Each row was made from one small tree. Brackets hold a mark, then the marks that hang from it, in alphabetical order. Every link used is in the known rows. Write each row's tree.
Known rows
(fenorod (suzu (palur zafuf))): [ 1.029  0.946 -0.423 -0.363  0.050 -0.261  0.103 -0.848 -1.190  0.689
 -0.799 -0.658 -0.150 -0.307  0.519 -0.099 -1.570  1.206 -2.094 -0.099
 -0.602 -0.476  0.702  0.641  0.350]
(rore (begulan poso (zafuf palur pofu tevazor))): [-0.054  0.208 -0.514  0.983 -1.591  0.610 -0.567 -1.511 -0.338  0.789
  1.064 -0.525  2.317  1.003  2.550 -4.752 -2.709 -0.898  1.607 -0.104
 -1.950 -0.599 -0.535 -0.675  0.199]
(tevazor (palur suzu)): [ 0.423 -0.439  0.214  0.936 -0.210  2.117 -0.421 -1.450 -1.834  0.159
  0.965  0.156 -0.194  0.447  0.308 -1.376 -0.354  0.689  0.810  0.462
 -0.020 -0.072  0.381 -1.824  0.405]
(pofu (begulan poso rore (zafuf (tevazor (palur suzu))))): [-0.927  0.954  1.329  0.818 -0.440  1.690 -2.189 -1.423 -1.133  0.273
  1.175 -0.572  1.995  0.156  1.587 -2.863 -0.757  0.679  2.447  0.172
 -0.235 -0.055  0.240 -1.327 -1.020]
(zafuf begulan palur pofu tevazor): [ 0.783  0.940  0.055  1.502 -1.864 -0.016 -0.932 -2.196 -0.637  0.448
  1.022 -0.692  1.365  0.922  2.479 -4.449 -1.347 -0.361  1.366  1.448
 -3.436  0.613 -1.689 -1.469 -0.168]
(fenorod (suzu (palur tevazor))): [ 1.272  0.622 -0.133 -0.581  0.117  0.118  0.224 -1.476 -1.062  0.341
 -0.920 -0.707 -1.165 -0.348  0.815 -0.236 -0.816  0.121 -0.671  0.373
 -0.191 -1.003  0.118 -0.589 -0.217]
(begulan (poso rore) (zafuf (palur suzu) pofu tevazor)): [-0.167 -1.519  1.547  2.498 -0.532 -0.191 -0.992 -0.527 -0.428  0.739
  1.573 -0.652  2.996  1.799  2.698 -4.700 -3.170 -0.482  2.319 -0.154
 -1.297  0.107 -1.651 -0.497 -0.421]
(suzu fenorod (palur (zafuf begulan))): [-1.414  0.429 -1.668  0.017  0.672 -0.187  0.928 -0.853 -0.293  0.279
  0.001 -0.682  0.493 -0.303  0.710  0.760 -1.049  1.887 -2.132 -0.471
 -1.152 -0.694  1.083 -0.263 -0.197]
(rore (begulan poso (zafuf palur pofu))): [-0.575 -0.016 -0.606  0.690 -0.651  0.519 -0.095 -0.620 -0.064  0.614
  1.010 -0.080  1.606  0.503  1.854 -4.508 -2.767 -0.613  1.099 -0.400
 -1.139 -0.537 -0.281 -0.792  0.599]
(palur (fenorod suzu) (zafuf begulan pofu)): [ 2.056  1.165  0.784 -1.813 -0.688  1.565 -1.048  1.397 -0.980  0.826
  0.907 -1.784  1.133  1.581  1.214 -3.049 -2.848  1.294 -1.312  1.423
 -3.554  0.254 -0.273 -0.492  0.222]
(begulan zafuf): [-0.355  0.577  0.339  0.377  0.802  0.054 -0.596  0.204  0.466  0.661
  0.801 -0.222  0.961  0.401  0.076 -0.594 -0.616 -0.149  0.105 -1.055
  0.338  0.236  0.113  0.699 -0.155]
(zafuf pofu): [ 1.375 -0.502  0.386  0.665 -1.017  0.620  0.122 -0.966  0.626 -0.344
  0.224 -0.178  0.051  0.261  0.169 -0.993 -1.456 -0.476  0.503  0.040
 -1.228  0.073 -0.485 -0.160  0.039]
(tevazor (palur (fenorod suzu) zafuf)): [ 0.671  1.098  0.078 -1.528 -0.645  2.453 -0.989  0.841 -1.586  1.332
  1.104 -1.105  0.730  1.550  0.031 -1.489 -1.350  1.888 -1.262 -0.083
 -1.901  0.166  0.799 -1.156  0.507]
(zafuf (palur fenorod suzu) (pofu (begulan rore)) tevazor): [ 1.760  0.796  1.592  1.162 -1.505  1.328 -1.992 -2.211 -0.325 -0.467
  1.918 -1.182  1.994  1.034  1.374 -5.582 -1.686 -0.410  2.147  2.282
 -5.386  0.429 -0.883 -3.772 -1.384]
(poso (rore (begulan (zafuf palur tevazor)))): [-2.510 -0.624 -0.139  1.287 -0.570 -0.939  0.322 -1.768  0.906  1.894
  0.822 -1.396  2.533  1.178  0.609 -2.486  0.056 -0.308  1.140 -0.421
 -1.886  0.482 -0.101 -1.151 -0.053]
(tevazor (palur fenorod zafuf)): [-0.467  0.879 -0.048 -0.882 -0.362  2.966 -0.928  1.082 -1.558  0.835
  1.699 -0.725  1.273  1.484  0.014 -1.205 -1.169  1.256 -0.687 -0.402
 -2.028  0.545  1.009 -2.263  0.419]
(begulan (zafuf pofu (tevazor (palur (fenorod suzu))))): [ 2.472  1.314  0.920  0.379 -2.105  2.347 -1.871 -1.538  0.034  1.243
  1.662 -1.565  1.554  2.300  0.776 -2.649 -1.899  0.653  0.639 -0.777
 -2.414  0.016 -0.666 -0.129 -0.403]
(suzu (palur tevazor zafuf)): [-0.534  0.321 -0.387 -0.262  0.914  1.245  0.317 -0.599 -1.937  0.339
  0.183 -0.563  0.355 -0.246  1.063 -0.216 -1.947 -0.576 -0.660  0.191
 -1.313 -0.140  1.223 -2.313 -0.108]
(begulan rore (zafuf palur tevazor)): [-0.837  1.886  0.950  1.743  0.096 -0.798 -1.843 -1.287  0.471  1.267
  1.469 -1.041  2.288  1.146  0.611 -2.970 -0.561 -0.671  0.924 -0.960
 -1.394  1.116 -0.090 -0.630 -0.573]
(pofu (begulan poso rore) (zafuf (palur (suzu fenorod)))): [-1.260 -1.137  0.176 -1.069  0.554 -0.516 -0.910 -0.730 -0.275 -1.327
 -0.984  0.402  1.822 -0.366  0.801 -3.314 -1.325  0.952  1.789  1.759
 -0.739 -1.558  0.504 -2.846 -0.598]
(poso (begulan zafuf) rore): [-2.299 -1.285  0.477  0.484  0.869 -1.734 -0.124 -0.094  1.863  0.516
  0.876 -0.512  1.772 -0.536  0.356  0.323 -0.168  0.171  0.916 -1.658
  2.335  0.976 -0.625  0.049  0.223]
(poso rore): [-1.796 -1.469  0.616  0.566  0.062 -0.948  0.689  0.235  1.023  0.585
 -0.197 -0.688  0.732  0.460 -0.532  0.670  0.605  0.347  0.365 -0.466
  0.117  0.480 -0.323 -0.184 -0.084]
(suzu fenorod (palur (zafuf begulan pofu))): [-0.330  0.018 -1.335  0.491 -0.152  0.325  1.062 -1.585  0.230 -0.035
  0.251 -0.796  0.559 -0.106  0.833 -0.032 -2.163  1.499 -1.754 -0.487
 -2.102 -0.606  0.699 -0.395 -0.112]
(fenorod (suzu (palur tevazor (zafuf (begulan (poso rore)))))): [-1.129 -0.113  0.283 -1.095  0.529 -0.071  0.314  0.492 -2.101  1.167
 -0.814 -1.397  0.585  0.167  2.288 -1.118 -1.979  1.145 -0.730  0.629
 -0.169 -0.640  0.010 -0.724  0.103]
(begulan poso rore (zafuf (palur fenorod))): [-1.463  1.911  1.141  0.404  0.993 -0.051 -2.151  2.578 -0.043  0.463
  1.730 -0.433  2.331  1.436  1.023 -3.654 -1.850  0.266  0.446 -1.330
 -0.231  0.352 -0.286 -1.011 -0.347]
(fenorod (suzu (palur tevazor (zafuf (pofu (begulan poso)))))): [ 1.138  0.104  0.060 -1.369 -0.429  1.112  0.065 -0.992 -1.637  0.099
 -0.619 -0.766 -0.050 -0.710  2.056 -2.051 -3.285  0.416 -0.061  0.981
 -1.570 -1.120  0.174 -0.995 -0.310]
(poso (begulan rore (zafuf tevazor))): [-0.451  1.090  0.742  0.570 -0.006 -0.957 -1.849 -1.331  1.096  0.215
  1.148 -0.770  2.011 -0.386  0.889 -0.653 -0.550 -0.512  1.143 -1.284
  1.518  1.022 -0.133 -0.146 -0.206]

Which tree is each row?
[ 0.148  0.844  1.096  0.178 -1.314  1.046 -1.494  0.203 -1.332  0.401
  0.660 -1.404  2.443  1.070  2.534 -2.863 -2.954  0.054  0.762  0.763
 -2.152  0.628 -0.098 -0.441 -0.029] : (palur (zafuf (begulan poso rore) pofu tevazor))
[ 1.793  0.132  1.155 -0.562 -0.051  2.272 -1.562  0.917 -2.425  0.421
  1.797 -1.242  2.328  1.957  1.476 -2.540 -2.262  0.083 -0.267  1.855
 -3.624  0.131  0.616 -1.823 -0.527] : (palur fenorod suzu (zafuf tevazor))
[ 0.629 -0.800  1.536  0.120  0.110  1.640 -0.793 -0.210 -1.362 -0.566
  0.826 -0.545  1.490 -0.194  1.380 -3.371 -3.435  0.060  1.094  1.621
 -2.015  0.113  0.646 -1.590 -0.222] : (palur suzu (zafuf (pofu (begulan poso rore))))
[-0.039  0.689  1.087  0.548 -0.842  0.412 -0.914  0.449 -0.250 -0.527
  0.063 -0.601  0.749  0.326  1.640 -2.280 -1.787  0.328  1.160  0.352
 -0.173  0.134 -0.826 -0.439  0.082] : (zafuf (begulan poso rore) pofu)
[ 1.293 -0.487  1.664  0.400 -0.918  1.735 -1.399 -1.171 -1.665 -0.284
  0.937 -1.019  2.256  0.335  2.155 -3.707 -3.333 -0.259  1.664  1.957
 -2.952  0.096  0.345 -1.493 -0.662] : (palur suzu (zafuf (pofu (begulan poso rore)) tevazor))
[ 1.130  1.914  0.555 -0.023 -0.425 -0.147 -1.908  0.024 -0.215  1.556
  1.545 -1.212  1.992  1.911  1.236 -3.662 -1.159  0.335 -0.083 -0.114
 -2.478  0.125 -0.899 -0.042 -0.698] : (begulan (zafuf (palur (fenorod suzu)) tevazor))
[ 0.806 -0.350 -0.040  1.444 -1.175  1.050 -0.694 -1.845 -1.231  0.575
  1.376 -0.447  2.255  1.090  2.924 -5.633 -3.190 -0.968  1.931  0.751
 -2.139 -0.764 -0.443 -1.164  0.158] : (rore (begulan poso (zafuf (palur suzu) pofu tevazor)))
[-2.118  1.539  0.260  0.644  0.380 -0.971 -1.194  1.057 -1.100  0.150
  0.439 -0.053  1.016  0.144  2.002 -3.613 -0.680  0.591  0.778  0.464
  0.000  0.477 -0.826 -1.365  0.208] : (zafuf (begulan poso rore) palur)
[-0.953 -1.513  0.915  0.975 -0.517  2.474 -0.356 -0.142 -2.382  0.719
  1.312 -0.750  1.653  1.145  2.026 -3.197 -2.858  1.349  1.132  0.744
 -1.119  0.463 -0.029 -2.139  0.760] : (tevazor (palur suzu (zafuf (begulan (poso rore)) pofu)))
[ 0.212 -0.375  0.161 -0.621 -0.559  1.199  0.064 -0.761  0.018  0.005
  0.630 -0.543  1.061 -0.355  0.380 -1.758 -2.193  0.001  0.298  0.815
 -2.800  0.556  0.418 -0.963 -0.141] : (palur (zafuf (pofu begulan)))
[-1.361 -1.105 -0.770 -0.359  1.167  0.707  0.564 -0.427 -1.001  0.825
  1.320 -0.406  1.201  0.654  2.148 -4.230 -2.193 -0.581  1.150  0.441
 -0.784 -1.588  0.623 -1.637 -0.054] : (rore (begulan poso (zafuf (palur (suzu fenorod) tevazor))))
[-0.017  0.536  1.594  1.085 -0.043  0.427 -1.315  0.698  0.801 -0.056
  0.799 -0.513  1.648  0.725  0.778 -2.060 -2.625 -0.362  1.133 -1.660
  0.643  0.170 -0.231  0.618 -0.168] : (begulan poso rore (zafuf pofu))
[ 1.655 -0.224  0.872  0.184 -0.650  4.020 -1.069 -0.140 -2.141  0.302
  2.301 -0.763  1.286  1.803  0.574 -3.076 -3.001  0.759  0.048  0.705
 -3.167  0.353  0.704 -3.031  0.399] : (tevazor (palur fenorod suzu (zafuf pofu)))
[-2.232  1.182  0.639 -0.228  0.930 -0.145 -1.019  1.080 -1.844  0.393
  0.668 -0.519  0.767  0.348  2.598 -4.204 -1.124 -0.509  1.600  1.140
 -0.419  0.281 -0.614 -2.784 -0.101] : (zafuf (begulan poso rore) (palur tevazor))
[ 0.130  1.762  0.405 -0.899  0.697  0.306 -0.408 -0.922 -1.840  1.023
 -0.478 -1.699 -0.004 -0.175  1.240 -1.244 -1.539  0.590 -1.126  0.832
 -1.207 -0.008  0.896 -1.302  0.024] : (fenorod (suzu (palur tevazor (zafuf (begulan rore)))))
[ 0.784  1.278  0.881 -2.168 -2.152  1.798 -2.509 -2.163 -0.379 -0.084
 -1.056 -1.336  1.979  0.937 -0.239 -1.826  0.294  1.498  1.635  1.537
 -2.551 -0.648  0.622 -3.170 -0.794] : (pofu (begulan rore) (zafuf (tevazor (palur (fenorod suzu)))))
[ 0.576 -0.738 -0.385  1.216 -0.236 -0.585 -0.102 -2.027 -0.516  0.338
  1.123 -0.363  0.912  0.915  1.367 -2.770 -0.640  0.076  0.564  1.074
 -2.290 -0.592 -0.356 -0.794 -0.730] : (zafuf (palur (suzu fenorod)) tevazor)
[ 3.266  0.730  0.988 -1.343 -1.857  1.623 -1.312  0.283 -0.648  0.893
  0.948 -1.951  1.746  2.116  1.100 -2.621 -3.043  0.462 -0.850  0.916
 -4.295  0.018 -0.143 -0.038 -0.294] : (palur (fenorod suzu) (zafuf pofu tevazor))
[-1.114 -1.698  0.788  0.978  0.064 -1.232 -0.019 -0.853  2.362  0.171
  1.065 -0.631  1.797 -0.320  0.499 -0.483 -1.395 -0.206  1.289 -1.653
  1.416  1.054 -1.033 -0.112  0.344] : (poso (begulan (zafuf pofu)) rore)
[ 0.156 -0.372  1.352  1.477  1.351  0.470 -0.445 -1.730  0.745  0.579
  2.212 -1.230  1.130  1.202  0.474 -4.261 -2.674 -1.221  1.398 -0.248
 -2.140  0.239  0.269 -2.071 -0.715] : (begulan rore (zafuf (palur (suzu fenorod) tevazor) pofu))
[ 0.218  0.225 -1.269  0.731 -1.122  0.398  0.501 -2.456 -0.040  0.161
  0.336 -1.221  1.194  0.372  1.506 -0.316 -2.074  1.209 -1.260 -0.157
 -2.973 -0.654  0.443 -0.322 -0.535] : (suzu fenorod (palur (zafuf begulan pofu tevazor)))
[ 0.796  1.118  1.152 -0.403 -0.431  0.708 -2.858 -0.637 -1.960 -0.324
  0.079 -0.962  2.980  1.876  1.698 -4.608 -1.112  0.190  1.511  2.875
 -3.329 -0.177 -0.192 -4.275 -0.355] : (pofu (zafuf (begulan rore) (palur fenorod suzu) tevazor))
[-0.248  1.620  1.329  1.179 -0.104 -0.120 -1.751 -0.988  0.718  0.955
  0.919 -1.311  1.997  1.040  0.142 -0.956 -0.296 -0.529  0.805 -1.152
 -0.577  0.792  0.320  0.292 -0.749] : (begulan rore (zafuf tevazor))
[ 0.665 -0.900  0.730 -0.975  0.165  2.040  0.230 -0.080 -1.041  0.479
  0.989 -1.041  0.762  0.718  1.045 -1.960 -3.137 -1.536  0.564  0.882
 -2.622  0.444  0.651 -1.888  0.089] : (palur tevazor (zafuf pofu))
[ 0.185 -0.675  0.506  0.385  1.298  0.630 -0.161 -0.704 -2.063  0.266
  1.231 -0.010  0.033  0.363  1.535 -3.957 -1.443 -1.372  1.356  1.848
 -1.621 -0.054 -0.216 -3.103 -0.149] : (zafuf (palur suzu tevazor))
